Each row was made from one small tree. The marks that hang from a mark follow it in brackets, in alphabetical order. Every link used is in the known rows. Write each row's tree.
Known rows:
K[R[M[U]] T[W]]: 42.9,-16.5,28.5,-13.6,-1.5,25.4,-43.2,-1.9,19.0,42.0,28.2,-17.5,5.8,0.1,-6.4,-9.4
R[T]: 19.9,-5.1,18.2,-0.6,-26.3,16.2,-6.0,-9.2,-13.6,16.8,27.8,21.4,-24.0,-6.7,11.0,2.0
R[M[U] T[W[K]]]: 24.7,-10.1,13.2,-4.4,-17.0,21.3,-27.3,-37.3,1.1,38.3,25.3,5.4,-26.1,2.1,3.6,9.0
W[K R[M]]: 6.8,-10.1,15.8,12.6,-5.7,-0.5,-18.5,-19.6,28.3,-5.3,25.6,-24.4,-14.7,-6.0,0.6,-13.2
W[K]: 1.0,3.6,10.6,7.8,-7.8,-3.3,1.4,-0.3,-6.0,6.1,20.3,-16.0,-4.2,-6.8,-4.4,-9.2
K[T W[R]]: 34.7,-32.8,34.5,13.3,-10.8,14.8,-48.5,36.1,7.5,13.7,7.5,-24.0,-1.1,-5.9,-7.5,-11.7
T[W[K[R[M]]]]: 13.7,-10.5,16.9,-6.6,-5.8,0.2,-16.2,-3.3,6.4,21.1,26.8,-25.4,4.1,-14.1,-9.4,1.1
T[W[K]]: 2.1,-8.8,16.0,-1.4,-6.9,-1.6,-14.5,-3.1,-10.8,18.8,10.3,-24.2,7.3,-18.1,-8.8,12.3
T[W]: -0.1,-12.9,17.8,-2.6,-7.4,4.1,-15.5,-4.0,-13.5,20.9,15.1,-13.1,8.4,-15.2,-4.4,18.5
R[M[K[W] U] T]: 50.3,-17.8,-3.4,0.4,-13.3,31.3,-9.6,-12.6,-7.6,36.1,24.8,11.2,-35.7,10.1,1.6,-3.1
K[R[M[U] T] W]: 43.7,-23.1,22.3,1.7,-14.7,17.4,-19.1,10.0,4.9,35.7,45.6,7.6,-22.3,15.8,-2.1,-9.9
M[W]: 13.7,-16.7,24.0,9.7,-0.9,19.3,-6.5,5.4,-13.9,26.2,22.7,-14.6,1.3,-16.1,-10.9,13.3
K[R[M[U W]] T]: 51.6,-17.3,31.7,-4.7,2.2,35.0,-34.3,4.1,18.8,43.5,35.1,-16.0,-0.7,1.7,-9.5,-16.0
M[K[R]]: 44.1,-8.0,2.5,-9.8,3.5,12.2,18.2,11.6,-9.7,15.2,24.1,-10.2,1.1,-12.3,-7.8,-6.9
R[M[W[K]]]: 9.5,-9.6,9.3,11.9,-5.5,16.4,-9.6,-7.5,9.4,19.4,33.7,-22.0,-14.4,-8.8,-7.9,-8.9
M[U]: 2.4,-0.5,16.0,5.5,5.1,9.4,-3.8,-20.8,-13.9,26.8,19.5,-0.3,1.3,13.6,-1.1,11.8
M[K[R W] T U]: 83.6,-17.7,17.5,-18.9,6.4,34.0,-9.5,14.8,-17.7,45.4,14.2,-7.8,-6.6,-6.0,-15.1,3.8
M[K[R] W]: 59.7,-23.6,14.4,-6.6,11.5,27.7,11.9,18.2,-14.9,33.7,20.9,-22.2,4.9,-25.4,-20.2,8.0

Which tree is each row?
41.9,-16.9,35.3,-15.1,-7.3,17.9,-35.9,19.9,5.6,31.1,20.7,-18.0,14.3,-16.1,-7.7,-6.4 : K[R T[W]]
27.3,-27.0,25.1,11.0,-7.0,15.3,-36.1,2.9,11.3,17.7,23.1,-13.4,-15.4,4.1,-3.5,-0.1 : K[W[R[M[T U]]]]
39.3,-27.8,5.6,7.1,1.9,10.2,-2.6,22.7,-10.6,9.4,6.5,-21.4,-3.6,-11.3,-11.2,1.4 : M[K[W[R]]]
41.3,-7.4,-7.6,-5.6,-22.8,28.2,0.5,-16.6,-0.1,18.1,31.7,15.8,-38.5,-6.7,9.9,-12.3 : R[M[K] T]
54.5,-25.6,49.5,-4.2,7.7,42.4,-38.4,-22.4,-3.2,43.4,11.9,-10.6,-5.6,-16.9,-10.3,31.6 : M[T U W[R]]
34.6,-12.0,-5.3,-5.8,-7.3,25.7,-17.8,-1.1,7.7,20.7,17.5,-18.1,-11.1,-11.7,-3.1,-14.7 : R[M[K[T[W]]]]
34.3,-14.2,21.2,-13.0,-20.4,16.5,-16.5,-8.9,11.3,26.7,46.5,8.6,-17.7,-7.7,4.6,-3.8 : K[R[M T[W]]]
30.9,-1.6,22.5,-4.2,-15.5,3.5,-0.6,2.0,-1.4,14.4,33.2,-1.4,-12.4,-9.2,-1.5,-12.7 : W[K[R[T]]]
45.2,-5.8,34.1,-21.2,-0.3,22.7,-30.0,-18.6,-8.8,43.9,14.3,-10.0,1.0,-13.0,-9.3,18.3 : M[T[W[K[R]]] U]
40.6,-22.9,19.5,1.6,-23.4,13.8,-16.4,22.0,8.0,24.1,49.3,6.0,-25.0,5.6,-0.3,-18.7 : K[R[M T] W]
78.2,-27.1,21.5,-9.9,8.0,39.7,-9.3,29.6,-8.7,39.8,13.2,-27.1,6.4,-27.8,-21.7,-3.6 : M[K[R T] W]
62.7,-30.2,16.6,3.3,12.4,27.9,-27.8,15.5,-9.8,34.4,-8.3,-24.1,1.7,2.9,-15.4,2.7 : M[K[T W[R]] U]
21.6,2.6,11.3,-4.8,-9.0,27.4,-21.3,-30.5,9.5,26.9,34.7,5.0,-22.5,5.7,6.2,-5.6 : R[M[T U]]
36.3,-14.9,30.5,-14.8,-17.7,12.4,-12.4,0.0,-5.6,27.8,35.2,8.8,-6.2,-13.9,0.9,6.9 : K[R[T[W]]]
